Each row was made from one walk, in order. Every step used is in the known rows, and no mark comes twice. Write each row's walk.
Known rows:
lefame/nisakub/gosab: [ 13.3  19.1  -2.0  -4.9  12.7 -24.3  -0.1  52.5 -19.6 -11.2 -18.8  -9.8
  17.6  28.1  -5.9  11.9 -39.8 -15.0   3.5   2.6 -24.4  18.3  15.7  -3.2
 -23.1  30.5   2.4  -0.1  28.8  -3.8]
kenime/nisakub/gosab/zizegim: [ 16.9  15.0   7.6 -11.8  20.8  -1.2 -34.3  21.1 -33.2   0.6  17.8  -9.1
   5.0  23.5 -43.0  -8.4 -16.4   6.3   2.1  -0.3 -20.4  26.4   5.2   0.3
 -10.5  28.8  -5.0  18.8  25.1 -22.2]
leko/nune/nisakub/kepir: [  5.1  43.6 -26.2   4.6  -7.2 -26.4  -3.0   1.9  -8.6  -4.3  17.8  10.5
  -2.8   6.9  22.8  37.9  11.8 -18.2  -1.7   2.7  -9.7  20.8  20.5  14.0
 -20.9  -0.1 -10.8 -18.8  -9.2   3.5]
gosab/nisakub/kenime: [ 21.4  -1.7 -24.9 -10.9 -32.2 -28.5 -12.6  18.3 -28.1  37.5   4.2 -14.4
  18.6  15.6  15.8  26.1 -23.5  20.4  28.4   9.5  -7.1   4.3  13.7   0.6
   0.6  17.1  -2.2   8.0 -12.0  -3.3]
leko/nune/zizegim/gosab/nisakub: [ -4.0  -8.1 -31.5  27.5  19.7  12.2  -8.3  11.6 -17.3 -15.2  33.3 -11.3
  20.3  -3.5 -28.6  13.7 -44.7  11.4  33.3  15.3 -26.0   0.1   8.9 -15.6
 -16.1  14.4  13.3   1.7  11.0  13.6]
gosab/zizegim/kenime: [  7.6  34.2  17.3 -24.9   7.5   3.8 -37.3 -10.5  21.5 -27.9  -2.4 -25.5
   4.3  21.5  16.9  -6.3   0.8  -0.2 -21.6  11.2   5.3 -12.2  15.2  -3.5
  -7.1  19.1  29.1   1.0  32.8 -18.8]
kepir/nisakub/gosab/leko/nune/zizegim: [ -7.3  -2.2 -51.1  -4.2  11.3   8.7  20.9  36.3 -15.0 -44.1  39.5 -13.6
  28.2  26.9 -28.6   9.3 -18.3 -38.8  18.5  -4.2 -42.0  17.6  10.3  16.5
  -4.0  19.4   5.6  -4.8   7.4   2.7]
nune/nisakub/kepir/zizegim/gosab/leko: [ 21.1  46.0 -24.8  -0.8 -34.1 -11.5  -8.2 -20.0   5.8  -8.0  44.5 -26.0
 -25.7  18.6  38.9  36.7 -11.8 -12.2  18.0 -33.4 -28.7   7.0  19.3  -2.8
   1.8  14.8  10.8  -2.3  11.0   7.1]
nune/zizegim: [ 18.5  22.0 -16.9  -7.9  12.0   5.0  -1.4  28.8 -17.7 -33.4  22.3   5.7
   9.1  22.1  16.7   6.0  -1.5 -23.5 -17.6   0.8 -33.6   1.3  -6.7   7.7
   1.1  14.0   1.5  14.7  25.8   5.1]
kepir/nisakub/kenime/zizegim/gosab: [ 13.1  24.1 -34.6   5.5  -3.9 -23.7   3.9 -27.0  -3.5   1.2  -9.6  -0.7
  -3.8 -11.1  -5.3  26.3 -22.9 -12.6  29.9   9.5 -26.5 -21.1   6.8 -17.7
   9.1  -0.5  22.4   5.9  11.5   0.9]
leko/nune/nisakub/kepir/zizegim/kenime: [-25.7  40.1  -3.7   1.3  -7.3 -23.3  -5.2 -37.0  26.5 -21.4  15.3 -27.0
   1.1  19.5  36.1  26.9  35.2 -36.9 -18.5 -16.4 -12.4   2.4  20.4  -4.0
 -19.0  -2.0  12.0 -30.1  44.5 -10.3]
kenime/nisakub/gosab/leko/nune/zizegim: [-18.5   0.2 -25.3  -5.3  20.1  13.8  17.0  38.3 -24.3 -36.3  47.9  -7.9
  19.6  35.0 -39.8   1.9 -18.7 -32.6   4.2 -13.0 -54.0  32.3   4.6  13.7
   0.8  25.5   4.6  -1.7   7.1  -1.8]
nune/nisakub/kenime: [ 29.8  26.9 -21.2  -0.8 -30.3 -31.0  -0.5  -9.7 -43.0  27.2   1.7   6.2
  21.4   7.2  12.9  31.9 -23.3 -15.2   5.5   8.2  -2.9  16.9  22.7  -2.1
   2.5  11.3  -7.1   9.2   5.5  -2.7]
kepir/nisakub/gosab/leko/nune/zizegim/kenime: [-20.3   4.6 -30.9 -21.0  13.4   2.7  10.3  26.4  17.3 -58.8  21.2 -27.7
  32.9  31.3 -18.1   9.6  -8.0 -39.6  12.2   4.6 -23.2  -4.3  26.7   1.9
  -6.8  16.3  32.8 -19.1  28.2 -12.8]
kenime/nisakub/kepir/zizegim: [ -4.0  48.2   2.4  -9.5 -15.4 -39.3  -4.1 -15.7   6.6   6.1  23.6  -5.8
 -36.7  23.5  43.6  27.6  47.5 -17.5 -15.3 -40.8 -44.6  12.9  -9.1   5.1
 -15.9   0.1 -24.0  -7.2  23.0  -4.0]
kenime/nisakub: [  4.0  31.9  20.1 -11.2  15.7 -24.7   7.5   8.8 -13.3  -0.5  -4.3  28.1
 -20.4   5.1  -8.1   2.8 -15.2   3.1 -10.6  -8.0 -42.7   9.6  -4.3   0.7
 -25.7  16.7  -9.8  10.1   8.7   9.3]
leko/nune: [-21.2   3.6  -8.4  13.6  17.8   1.8  19.6 -16.6  -2.5 -11.4 -12.8  -4.1
   5.9  10.9   8.8   1.3 -10.9  -8.6 -14.4  -2.3 -18.6  18.6   1.0  15.6
 -10.6   6.8  -0.6 -11.9   6.6  27.4]
gosab/leko/nune/zizegim/kenime: [-21.8  15.6  -8.9 -19.9   8.3  15.6   3.3  12.3  24.9 -54.6  23.9 -27.8
  18.2  35.6   6.6   1.9  -1.6 -32.8 -13.4  -1.2 -23.2  -2.2  18.3   4.7
   1.5  17.4  34.1 -15.0  23.6  -6.5]
leko/nune/nisakub/kenime: [  3.5  12.1 -26.3  11.8 -19.5 -20.4  11.0 -23.5 -41.2  23.1   1.0   0.0
  29.8   6.9  -5.3  27.7 -23.5 -23.0   5.4   7.6  -5.8  28.8  23.9   0.0
   1.5   5.8  -8.0  -4.2  -1.5   2.3]
zizegim/kenime/nisakub/gosab: [-10.5   8.6  11.2 -20.4  22.1 -24.0  -2.1  36.6  -4.7 -12.9  -9.5  -6.4
  12.5  25.9 -29.4   0.8 -10.8  -5.3   6.7  -2.4 -20.2  18.2  21.6  -9.4
 -16.7  20.8  13.6   0.9  43.1 -12.2]

Which walk is each row?
[ 29.5  19.5 -34.0 -23.5 -29.2 -39.7  12.6   0.2 -16.9  15.4 -24.2   2.7
  11.3   7.8  19.4  29.6 -10.6 -12.4  24.5   5.8  -9.1  -5.2  15.1   4.4
   3.6   1.1  -7.2   3.5  -8.4  -0.8] | kepir/nisakub/kenime
[ 20.4  -2.4 -32.1   1.1 -21.7  -9.3 -12.9  15.3 -29.9  20.0  20.0 -19.1
  25.4  11.7  -3.4  29.4 -32.2   5.6  39.1   8.6 -14.0   2.5  15.9 -16.1
  16.0  11.0   7.8  10.4  -0.9  -9.0] | nune/zizegim/gosab/nisakub/kenime
[ -4.2  19.8 -35.0  17.2  -4.5 -33.5   4.9 -22.5 -32.8  18.2  15.4   6.3
  16.5  -1.2 -17.6  24.8 -12.5 -29.1  -1.8  12.6 -34.8   4.4   4.0   3.3
 -10.1  13.0   8.4   1.4   3.7  -6.8] | leko/nune/nisakub/kenime/zizegim
[ 12.3   0.5 -23.9   8.4 -32.4 -20.2 -12.7 -16.4 -21.9  38.0  12.7 -30.0
  13.8   9.9  14.5  28.8 -21.3  12.5  37.4  -7.5 -14.2   5.9  12.0 -18.7
  10.6   6.9   1.9   4.3   9.4  -3.2] | kepir/zizegim/gosab/nisakub/kenime
[ 14.7   2.6 -18.4  17.7   4.0  -7.7 -20.4   7.6  -8.4   5.7  10.7  -8.4
   2.7 -11.2  -1.7  17.3 -48.5  35.8  35.1  12.7 -14.2 -10.6  13.0 -17.5
 -22.6  16.2  14.7   8.6   9.6  19.3] | zizegim/gosab/nisakub
[-27.1  -7.1 -13.6  -1.4   9.9  -2.5  20.7  16.3 -12.9 -11.5  18.4 -17.4
   6.7  27.4 -26.3   2.4 -29.6  -8.3  12.1 -16.5 -37.8  36.9  15.3  16.1
  -8.3  26.5   5.9 -11.9  -5.1  13.2] | kenime/nisakub/gosab/leko/nune
[-16.0   7.5 -44.0   7.8  -7.8  -8.4  23.3 -25.9   5.1  -9.3  12.4 -19.4
   1.5   7.7 -13.4  19.7 -31.7 -16.6  32.6  -5.6 -36.7   1.6  13.1   5.4
   6.5  10.9  20.9 -14.6 -21.3   9.9] | kepir/nisakub/kenime/zizegim/gosab/leko/nune
[ 19.4  -3.5 -26.3  -0.5 -25.4 -18.1 -14.0   4.3 -23.7  32.7   2.0 -20.7
  15.3   7.1   7.4  27.9 -35.3  22.6  41.3   9.0  -4.7   0.8  19.4 -16.3
  11.5  10.1   7.4   6.2  -7.7  -1.7] | zizegim/gosab/nisakub/kenime
[-11.0  -5.5 -34.4  -3.9  12.0  18.5  13.9  36.9 -19.0 -39.7  43.6 -20.0
  25.0  38.5 -17.1   4.6 -14.2 -34.3   2.9  -9.4 -41.3  28.2   7.5  17.3
   6.9  22.9   8.9  -3.3  12.9   2.4] | nisakub/gosab/leko/nune/zizegim
[ -3.7  39.8  35.1 -27.8  20.3 -11.9 -21.0  -2.7   6.1 -17.7   5.9   4.4
 -10.8  12.4 -25.2  -6.7  -7.6   2.6 -14.9   0.3 -26.1   0.8   8.3  -9.2
 -23.4  21.9  13.0   4.3  19.3 -19.9] | gosab/zizegim/kenime/nisakub
[ -8.3  36.8 -16.7  32.7  -5.2  -8.9   1.1 -54.3   0.8  -5.7  20.6 -18.2
 -12.1  -0.3  20.3  33.4   6.0 -25.2   7.6 -24.4 -20.1  14.2  11.9 -15.7
  -1.8  -9.9  -1.4 -17.0  34.5   9.4] | leko/nune/nisakub/kepir/zizegim/gosab
[ 20.2  27.6 -34.2  -7.3  -9.1 -14.0 -28.6  40.2   4.8  -9.8  36.2 -11.4
  -7.6  15.8  24.9  40.1   2.0  13.8  31.0   3.5 -17.2  -5.5  15.4  -3.3
  -7.2   3.9   3.6  -3.4  -7.4  -9.8] | nune/zizegim/gosab/nisakub/kepir
[  0.1  54.6  14.1 -42.3  -5.5 -38.5 -13.1  24.7  27.0 -15.3   1.5   5.3
 -26.1  24.2  30.1  26.1  30.4  -3.4  -6.2  -7.6 -21.6   1.4  15.5   4.0
 -14.7   2.0   3.6 -14.8  -3.5 -20.4] | zizegim/kenime/nisakub/kepir
[ 10.7  21.8 -23.8  -7.3 -12.2 -34.3  -4.6  -3.8 -13.9  19.7  -0.2  -2.4
  -2.7  14.9  15.9  19.2   3.0 -14.0  -4.7   5.2 -34.8  -9.6  -6.5   7.9
   6.7  14.4  12.0  10.6   4.8  -6.3] | nisakub/kenime/zizegim
[ -6.2  50.4  -0.9 -12.2 -15.0 -31.7 -15.4 -24.4  26.9 -18.3  15.8 -23.7
  -5.5  23.2  50.1  27.3  38.0 -30.4 -18.7 -16.4  -8.9  -5.0  19.3  -7.4
 -19.7   2.9  12.1 -19.5  49.3 -13.1] | nune/nisakub/kepir/zizegim/kenime
[-11.5  29.7  13.0 -11.6  -2.9 -17.4  -5.8 -30.6  32.1 -22.7  -4.9 -29.6
  -3.1  23.5  46.7   5.1  24.0 -22.2 -26.5 -19.8 -12.8 -11.6   6.3  -8.5
 -11.8   7.3  20.5 -11.3  62.1   0.5] | kepir/zizegim/kenime
[ -8.8   5.7   2.8 -18.6  26.4 -13.5  -2.2  49.4 -13.1 -25.8   9.1  -5.5
  20.6  30.0 -39.8  -0.6  -7.3 -17.9   5.4  -1.7 -30.7  19.6  18.4 -10.6
 -10.4  22.4  13.6   2.2  48.2 -20.9] | nune/zizegim/kenime/nisakub/gosab
[-31.0  -4.1   0.0  -8.6  34.6  -7.1  10.4  38.1 -10.2 -30.2  11.2  -9.0
  28.4  29.0 -52.2  -2.0  -8.1 -24.7   6.0  -0.8 -33.6  27.8  19.4  -8.0
 -10.8  19.4  12.0  -9.3  39.9 -17.7] | leko/nune/zizegim/kenime/nisakub/gosab
[-10.2  14.9  -1.5   0.2  20.2   6.9 -29.9  -6.4  -3.6 -25.7  11.0 -30.3
  36.1  19.3 -31.7  -0.8 -14.2 -13.9  -7.2  18.2   7.9  12.4  31.7  -9.9
 -14.3  21.5  26.9  -8.4  44.3 -23.9] | leko/nune/nisakub/gosab/zizegim/kenime
[ 20.2  26.9 -26.1  -6.6 -15.5 -23.7 -28.8  28.1  11.8   4.2  18.0 -10.9
 -15.7  11.4  33.5  39.9  -2.1  27.0  32.4   3.9  -8.3  -5.9  18.3  -2.7
 -11.8   2.3   5.2  -8.0 -12.7  -0.5] | zizegim/gosab/nisakub/kepir
[-22.3  17.5 -18.6   8.3  -6.2  -1.1  17.8 -16.5  -1.6  -7.3  14.3 -25.6
   1.2  17.4  -9.4  19.7 -45.5 -21.6  15.5  -9.3 -48.4  10.4  13.1   1.7
   5.4  21.8  21.5 -17.3 -21.1   5.0] | lefame/nisakub/kenime/zizegim/gosab/leko/nune
[-21.4   4.5 -28.1   6.9  -9.5   4.1  14.5 -26.3  -0.8  -4.6  16.5 -28.3
   0.9  15.7  -3.6  13.4 -28.7 -13.4  17.2 -10.7 -36.7  14.6  10.7   6.8
  17.2  14.6  23.9 -12.8 -16.4  12.5] | nisakub/kenime/zizegim/gosab/leko/nune
[-26.7  25.1  13.6 -24.4  19.5  -2.6  11.8  16.7   9.8 -40.3  29.8   1.9
   0.8  23.3 -32.4   0.9 -11.0 -23.5  -7.6  -9.3 -51.2   6.2  10.9  -1.6
 -16.6  23.2  18.8  -7.5   9.8 -12.2] | gosab/leko/nune/zizegim/kenime/nisakub
[ 14.8  30.7 -31.1   6.5 -10.8 -40.0  -5.2  -9.5 -31.7  19.7  15.7  12.5
   7.5   0.3  -5.0  27.9 -11.3 -23.5  -1.5  13.1 -32.5  -3.4   3.8   0.4
  -9.5  17.1   8.3  12.2   7.8 -10.0] | nune/nisakub/kenime/zizegim
[  6.1  44.0 -11.8  -8.0 -25.2 -30.1  -9.9 -19.0  12.1   1.8  15.3 -21.2
 -28.1  27.7  70.2  28.0  51.6 -19.9 -17.3 -36.9 -26.7   8.6  -7.9  10.5
  -5.8  -2.0 -16.6  -9.4  30.4   2.3] | nisakub/kepir/zizegim
